Every row comes from one small tree of marks. The marks that hang from a mark follow it in brackets, in alphabetical order. Every link used is in the known rows. Which tree was each row made from?
(in the rows, 128 means zero)
Known rows
F{C{K W}}: [138 102 111 136 106 150 141  86 119 150 138 202  93 142 124 116 108 130
 128 142 108 138 116 171 183  94 165  96 106 120 143 114 111 127 118  98
 173 110]
S{L{T{C{W X}}}}: [156 132 127 115 116 147 112  75 133 156 153 200 112 132 155 111 131 170
 129  87 135  98 103 188 200 107 169  94 126 112 150 124 103 127 103  42
 185 132]
S{L{T}}: [158 122 118 110 115 119 120  86 160 137 166 168 119 116 154 120 134 153
 154  53 142 101 112 135 139  99 153 114 123 125 140 138 112 113 119 106
 174 112]
T{C{X} L{S Y}}: [148 129 144 131 103 184 101 107 120 158 146  73 111  84 126  81 115 162
 129  85 122  72 167 204 180 106 164 116 124  90 153 102 122 134 102 104
 188 139]
J{S W}: [137 119 107 124 126 121 160  95 142 141 122 142 141 134 126  94 127 120
 133 145 110 132  91 128 163 101 146 147 143 132 147 128 123 103 127 158
 149 112]
Z{V{J}}: [143 117 119 117 102 145 129 115 153 118 169 144 116 133 135 117 138 123
 130 123 119 123 116  87 142 132 151 132 109 128 133 150 108  84 124 133
 109 132]
X{C{W} H}: [150 111 129 123 103 122 144 112 142 129 116 141 106 146 153 105 107 147
 125 182 125 131  88 146 146 127 139 104 139 119 130 111 129 104 132  90
 184 124]
J{S V{Z} W{C}}: [132 125 135 135 127 140 154  93 165 136 103 110 144 150 143  95 124 111
 119 125 113 144  95 113 191 107 132 165 146 132 152 136 131 111 119 171
 158 100]
S{L{T{C} Y}}: [167 133 133  98 107 149 109 101 152 149 147 127  97 103 160 115 127 162
 150  45 137  77 119 169 153  82 163 105 120 106 147 134 119 145 107 100
 181 133]
U{T{C{K} L{S}}}: [129 121 131 147  97 193 114  82 140 198 155 145  93 106 128  89 112 150
 129  62 117 100 193 176 158 101 160  98 119 113 163  97 113 133 132  96
 206 128]
Y{L{T}}: [151 108 132 109 107 138 135  81 150 144 145 145 123 120 142 103 127 146
 145  59 132  95 117 144 136 102 156 117 127 125 128 142 112 130 125 110
 162 105]
L{S T}: [153 102 134 121 115 158 127  98 147 112 149 131 134 101 121 108 134 150
 155  77 129  91 133 143 143  99 148 133 137 123 138 124  96 103 120 146
 157 105]
L{T{C{F}} Y}: [164 120 155  99  95 165 123 117 121 153 123 124 107 109 144 117 120 146
 153  70 116  88 134 177 169  95 158 109 134  96 139 119 122 156 103 115
 184 124]
J{S V{Z} W{C{K}}}: [123 121 139 140 132 158 158  84 164 160 103 141 132 154 131 101 122 111
 121 124 103 151 102 130 199  92 138 156 146 121 156 127 135 121 115 159
 178 101]
Y{L{S T{C{X}}}}: [146 121 151 116 107 173 121  78 137 148 149 141 123 105 130  84 132 164
 131  63 127  76 157 189 184 104 163 118 134 117 139 117 103 132 110  64
 187 118]
T{C{F W}}: [151 115 130 120 103 152 126 112 109 175 119 199 102 138 144 111 108 134
 128 144 105 128 129 161 191 134 158  98 129 111 144 104 124 131 117 112
 171 127]
W{C J{S}}: [131 137 113 151 120 139 140 106 135 106 114 113 125 131 135  98 119 132
 129 147 126 124 140 149 197 126 138 131 144 144 146 121 123 115 118 153
 168 114]
K{C{W}}: [142 107 110 124  92 159 127  91 118 139 121 165 122 146 146 121 129 136
 132 133 123 135 103 166 167 116 152 111 118 130 132 133 113 117 131 128
 162 119]
K{C{W X}}: [140 114 122 127  90 162 124  81 106 140 132 174 137 149 139 117 134 147
 123 146 125 131 107 186 191 124 153 108 120 122 132 132 109 116 118  89
 177 116]
F{C}: [144 110 107 131  96 120 127 104 123 115 145 141 112 126 142 111 114 127
 131 119 118 125 143 132 153 107 155 121 102 137 136 123 123 128 125 116
 158 110]
U{T}: [144 112 119 130  94 135 134  91 131 160 152 150 140 125 138 104 112 138
 134 112 134 123 134 108 128 122 143 113 112 134 144 136 113 108 137 111
 168 102]
T{C{W X}}: [147 121 124 130 107 154 122  96 105 154 130 169 130 140 143  98 116 150
 110 148 118 119 120 177 196 122 161 108 123 116 147 116 113 125 107  61
 166 129]
H{X}: [135 125 113 120  95 130 129 113 116 124 138 156 155 119 133 111 105 136
 135 143 134 111 136 116 158 117 152 124 114 138 136 140 114 115 129 107
 115 120]
L{S T{C} Y}: [158 117 148 109 107 187 116 112 137 128 131  88 116  87 129 103 126 157
 153  65 125  67 136 177 154  73 156 123 134 104 147 121 106 134 107 135
 162 125]
K{C{F W X{H}}}: [137 122 153 115  77 143 138  99 120 151 132 207 114 150 153 119 124 143
 128 174 117 152 119 189 207 136 145  93 143 101 117 111 125 111 119  84
 214 117]
F{C{K X{H}}}: [131 122 141 132  89 123 145  97 137 132 157 180 107 133 138 108 107 141
 121 156 114 141 148 172 181  97 151 104 114 108 127 107 126 123 112  55
 203 109]
J{S{L} V}: [139 129 111 120 139 106 141  92 167 165 143 174 122 117 144  98 115 130
 139  89 125 127 108  97 180 136 145 141 114 136 146 128 133  88 126 150
 149 106]
X{C{F W{J}} H}: [155 122 146 124 109 120 149 125 127 125  91 174  62 149 154 110 107 140
 136 204 119 143 126 162 200 150 132  84 154 113 129  94 129 105 122 104
 225 137]
H{X{C{F K W{J}}}}: [137 131 130 128 105 151 145 110  95 154  90 223  77 153 122 123 104 138
 140 207 120 132 141 179 238 141 153  79 141 120 143 104 117 123 117  77
 203 141]
S{L{Y}}: [159 125 119 104 112 121 117 104 148 153 158 137 113  98 146 113 119 148
 150  95 138 102 112 134 142  99 148 109 113 105 141 139 132 113 114 134
 172 121]
W{C}: [143 120 117 139 100 134 116 105 129 132 135 122 145 134 151 105 117 139
 128 125 130 118 135 140 141 108 144 122 127 132 136 134 132 131 122 135
 162 104]
C{K W{J} X}: [144 122 131 141 126 158 139  86 108 145 121 201 109 144 117 107 117 148
 128 173 121 135 129 195 223 117 153  93 129 110 148 114 103 109 100  86
 204 125]
J{V}: [150 112 129 124 121 125 128 108 140 153 113 143 133 131 148 101 105 127
 137  87 120 128 125 104 155 121 145 136 108 130 137 133 128 104 127 155
 148 106]
U{T{C{F}}}: [145 122 136 123  81 146 125 102 118 190 138 178 109 128 151 105 107 135
 130 102 119 126 166 132 164 132 148 100 121 122 147 112 125 133 130  94
 196 119]
V{J}: [155 112 117 128 104 133 138 120 136 118 151 142 134 131 135 118 128 132
 136 134 124 125 118 107 137 122 144 132 122 128 138 135 102 106 118 109
 137 117]
F{C{K W{J} X{H}}}: [134 128 142 142 108 140 150  93 126 116 124 203  71 146 134 107 107 144
 118 196 115 150 146 199 232 101 151  79 125 109 134  99 105 114 104  50
 218 128]
T{C{K X}}: [138 128 134 131  97 160 123  94 115 171 141 175 127 136 133 100 110 148
 119 117 113 120 157 183 190 107 159 110 113 109 148 109 130 141 106  64
 191 125]
F{C{K}}: [138 110 112 133  98 137 133  94 128 139 147 174 102 132 129 117 112 128
 135 119 111 133 146 152 163  93 158 112 100 125 139 115 122 133 119 107
 180 106]

Write each row's tree
[142 128 139 135  92 132 117 103 112 152 142 162 144 138 140 107 120 142
 129 142 126 127 153 170 190 135 146 111 136 110 133 119 135 133 107 107
 209 102]
W{C{F X}}
[143 126 138 128  97 159 130  93  95 138 110 199  98 151 140 125 134 141
 134 165 120 147 150 207 241 144 149  89 134 115 131 115 108 117 109  99
 222 129]
K{C{F W{J} X}}
[148 103 140 110 115 158 133  82 159 135 153 142 121  99 123  91 135 150
 152  62 131  84 137 150 142  99 153 123 135 123 132 129 101 113 122 125
 167 104]
Y{L{S T}}
[148 115 144 112 108 172 124  89 150 146 142 134 102 102 137  89 131 154
 141  47 123  78 156 168 160  95 159 118 135 125 140 119 107 132 121 108
 166 119]
Y{L{S T{C}}}
[132 134 102 112 119 124 140  97 184 130 196 178 102 120 134 112 144 127
 133 114 123 123  98  77 170 148 153 140 115 132 141 145 111  70 123 136
 108 132]
Z{V{J{S{L}}}}
[146 115 136 135 102 202 113  91 125 189 136 104  92  92 128  85 109 157
 128  89 126  81 144 189 163 107 163  90 125  99 162 107 103 129 123 115
 184 136]
U{T{C{W} L{S Y}}}
[148 127 114 119 128 120 163  95 177 120 173 161 116 130 134 118 148 123
 132 136 123 144  75  87 177 116 136 154 149 122 158 136 103  91 113 108
 152 123]
V{J{S{L} W} Z}
[140 129 139 129 120 123 173 116 137 126  96 172  69 143 139 102 107 136
 132 218 113 144 107 160 221 162 131 102 165 120 134  88 129  99 121 114
 210 130]
X{C{F W{J{S}}} H}
[132 126 130 137 124 145 176 103 145 124  98 168  74 149 128  98 110 142
 127 207 113 142  99 175 211 130 135 102 156 121 143  92 124 100 122  92
 208 132]
X{C{K W{J{S}}} H}
[151 123 136 128 105 185 102 117 135 150 134  64  95  82 134  89 113 151
 138  71 118  72 161 182 157 100 162 117 123  99 153 104 125 137 115 145
 173 141]
T{C L{S Y}}
[124 138 119 153 122 159 148  95 138 128 119 146 114 135 124 100 118 133
 132 151 118 128 146 170 205 109 142 121 143 133 149 115 122 125 113 145
 186 113]
W{C{K} J{S}}
[140 142 103 129 133 111 141  99 156 124 149 167  99 113 138 103 125 138
 142 120 132 123 128 123 198 134 141 123 130 138 150 122 121  91 119 142
 168 126]
W{J{S{L}}}
[139 134  98 116 133 103 151  85 163 155 144 174 119 128 139  98 134 129
 139 120 122 130  88 121 168 102 147 136 137 130 149 130 128  96 126 148
 166 119]
J{S{L} W}
[144 120 116 113 112 135 138 109 159 129 144 147 112 151 139 112 149 114
 128 136 112 132 104  95 141 104 153 136 122 125 136 155 105  83 126 146
 122 137]
Z{V{J{W}}}
[161 141 142 102 103 150 109  92 138 151 158 131 113 103 152 112 132 172
 141  58 139  77 119 190 178  90 164 103 120  97 147 133 116 141  95  61
 197 133]
S{L{T{C{X}} Y}}
[152 126 139 121  98 152 119  93 120 133 141 135 139 127 147 105 125 159
 129  77 126  94 137 175 176 104 161 121 126 120 143 125 110 140 106  58
 174 124]
L{T{C{X}}}
[140 147 164 137  97 122 128 120 130 124 123 152 109 140 158 104 112 144
 127 184 128 139 175 176 214 130 130  95 154 108 126 106 131 117 106  96
 233 119]
W{C{F X{H}} J}
[160 105 144 109 113 172 127 106 143 118 142  94 134  86 115 107 129 152
 164  77 132  72 118 163 139  80 150 127 137 104 140 129 101 113 109 152
 164 109]
L{S T Y}
[144 127 126 129 155 133 150  87 167 128 127 183  88 128 140 109 120 128
 131 129 129 145  99 107 238 150 138 128 136 129 159 124 111  77 111 139
 163 122]
C{W{J{S{L} V{Z}}}}
[138 129 122 138 142 129 153 109 144 127  96 134 115 127 134  92 110 121
 137 125 118 132 134 112 207 140 137 144 127 144 144 120 119  92 121 169
 150 115]
W{J{S V}}
[133 133 164 134  85 136 137 104 135 169 147 190 126 144 144 108 109 145
 127 162 117 142 153 189 192 114 140  96 149  93 126 102 142 132 108  75
 235 102]
W{C{F K X{H}}}
[127 130 145 151 131 168 152  96 158 125 108 135 109 140 131 104 114 120
 126 125 115 145 145 134 230 122 131 143 143 129 155 119 125 115 106 150
 183 107]
W{C{K} J{S V{Z}}}
[133 138 163 125  96 130 147  99 137 177 122 196 121 162 148 105 121 135
 125 176 110 153 141 197 195  84 141  98 161  89 129 106 141 131 108  93
 250 111]
J{W{C{F K X{H}}}}
[157 140 146 105 107 167 116  81 140 176 159 166 104 109 143 114 130 173
 145  53 132  81 128 212 189  71 168  92 118  88 151 125 119 149  90  51
 222 131]
S{L{T{C{K X}} Y}}
[141 130 133 118 101 138 129 113 152 148 139 161 103 163 148 115 148 111
 130 147 109 141 124 120 169 112 152 122 138 119 131 146 117 104 119 154
 158 130]
Z{V{J{W{C{F}}}}}
[154 109 143 134 135 154 139 107 139 112 102 150  98 141 141 113 112 123
 127 136 124 145 120 113 212 135 134 123 127 124 150 130 104  92 112 139
 160 123]
C{W{J{V{Z}}}}
[141 131 161 133 131 146 153 102 139 154  96 205  93 151 142  96 102 141
 123 171 116 153 129 177 235 114 143  96 134 105 137 108 112  91 107  91
 209 124]
C{K W{J{V}} X{H}}
[146 120 153 105  98 168 137  81 137 199 135 207  84 128 142 108 121 144
 144  53 107 107 157 190 181 101 167  93 133 104 134 112 128 162 114  82
 212 119]
Y{L{T{C{F K}}}}
[153 118 136 124 107 167 123  85 113 143 128 168 132 138 142 106 124 161
 122 107 123 100 105 194 194 107 166 108 133 115 145 122 100 135 103  53
 170 126]
L{T{C{W X}}}
[139 117 159 120 102 142 152  96 127 179 144 242 114 143 129 111 109 144
 131 187 109 150 118 188 209 126 149  87 147  83 129  97 124 111 106  73
 222 110]
C{F K W X{H}}
[135 117 124 121  96 150 143 100  99 174 111 230 107 149 119 122 102 139
 136 195 116 126 118 168 209 137 159  89 132 114 139 109 124 128 122  70
 184 125]
H{X{C{F K W}}}
[124 135 112 130 115 145 148 100 167 123 138 125 123 155 134  99 152 112
 117 154 109 132  93 113 171 109 151 151 142 137 142 150 112  92 124 161
 118 127]
Z{V{J{S W{C}}}}
[136 123 135 129  87 107 137 107 133 110 155 147 116 127 149 102 106 140
 118 157 121 133 142 149 170 111 146 114 113 121 125 112 123 116 117  64
 182 109]
F{C{X{H}}}
[145 109 148 119  99 137 156 108 132 169 120 211  78 153 141 114 105 140
 135 191 105 147 110 171 179 131 142  84 145  96 130  90 140 118 123  87
 228 119]
X{C{F K W} H}
[134 146 167 141  97 139 136 112 131 147 125 188  98 145 146 107 110 144
 130 177 120 148 180 201 225 117 134  86 155  96 130  99 131 128 101  84
 252 118]
W{C{F K X{H}} J}
[147 124 148 146 120 149 122 111 148 105 104 100 111 140 156 112 113 125
 126 118 130 138 157 114 199 125 125 131 132 132 146 136 123 117 113 152
 179 115]
W{C J{V{Z}}}
[141 147 116 135 132 130 132  83 165 108 143 141 101 124 149 107 141 152
 147  87 144 104 128 159 201 108 145 118 149 139 148 131 111 115 112 124
 187 116]
W{C J{S{L{T}}}}
[149 113 132 123  96 135 137 104 121 173 126 186  94 142 129 118 114 135
 145 140 109 130 136 159 168 133 147 103 127 109 137 101 149 132 121 108
 223 115]
X{C{F K}}
[147 130 145 134 117 129 143 107 127 114 118 170 109 140 145 100 112 149
 120 197 129 140 123 170 206 125 137  96 145 112 132 115 106  92 110  78
 192 130]
C{W{J} X{H}}
[134 126 129 118  86 137 139 110 105 164 124 199 111 138 123 119 104 137
 141 163 118 121 147 154 187 136 152 103 124 121 136 110 134 135 124  76
 189 125]
H{X{C{F K}}}
[131 125 121 129 108 160 152  96 117 132 102 188  91 143 129 120 133 125
 141 161 111 148 130 179 239 149 146 111 145 130 136 111 110 111 121 153
 189 124]
K{C{F W{J{S}}}}
[141 129 165 129 112 142 153 104 123 157 123 237  88 147 130 110 109 144
 134 205 113 154 143 200 239 127 143  76 151  89 133  93 119 104 100  75
 239 125]
C{F K W{J} X{H}}
[148 114 134 133 112 175 109 107 124 181 132 166  82 111 133  97 111 143
 132 112 106 107 163 186 200 132 166  98 141 103 151  84 119 128 119 136
 188 137]
T{C{F W} L{S}}
[162 117 162 104 100 181 121 118 132 149 131 120 105  89 129 108 124 151
 160  70 116  77 155 182 178  92 157 113 142  92 142 105 110 140 103 143
 187 124]
L{S T{C{F}} Y}
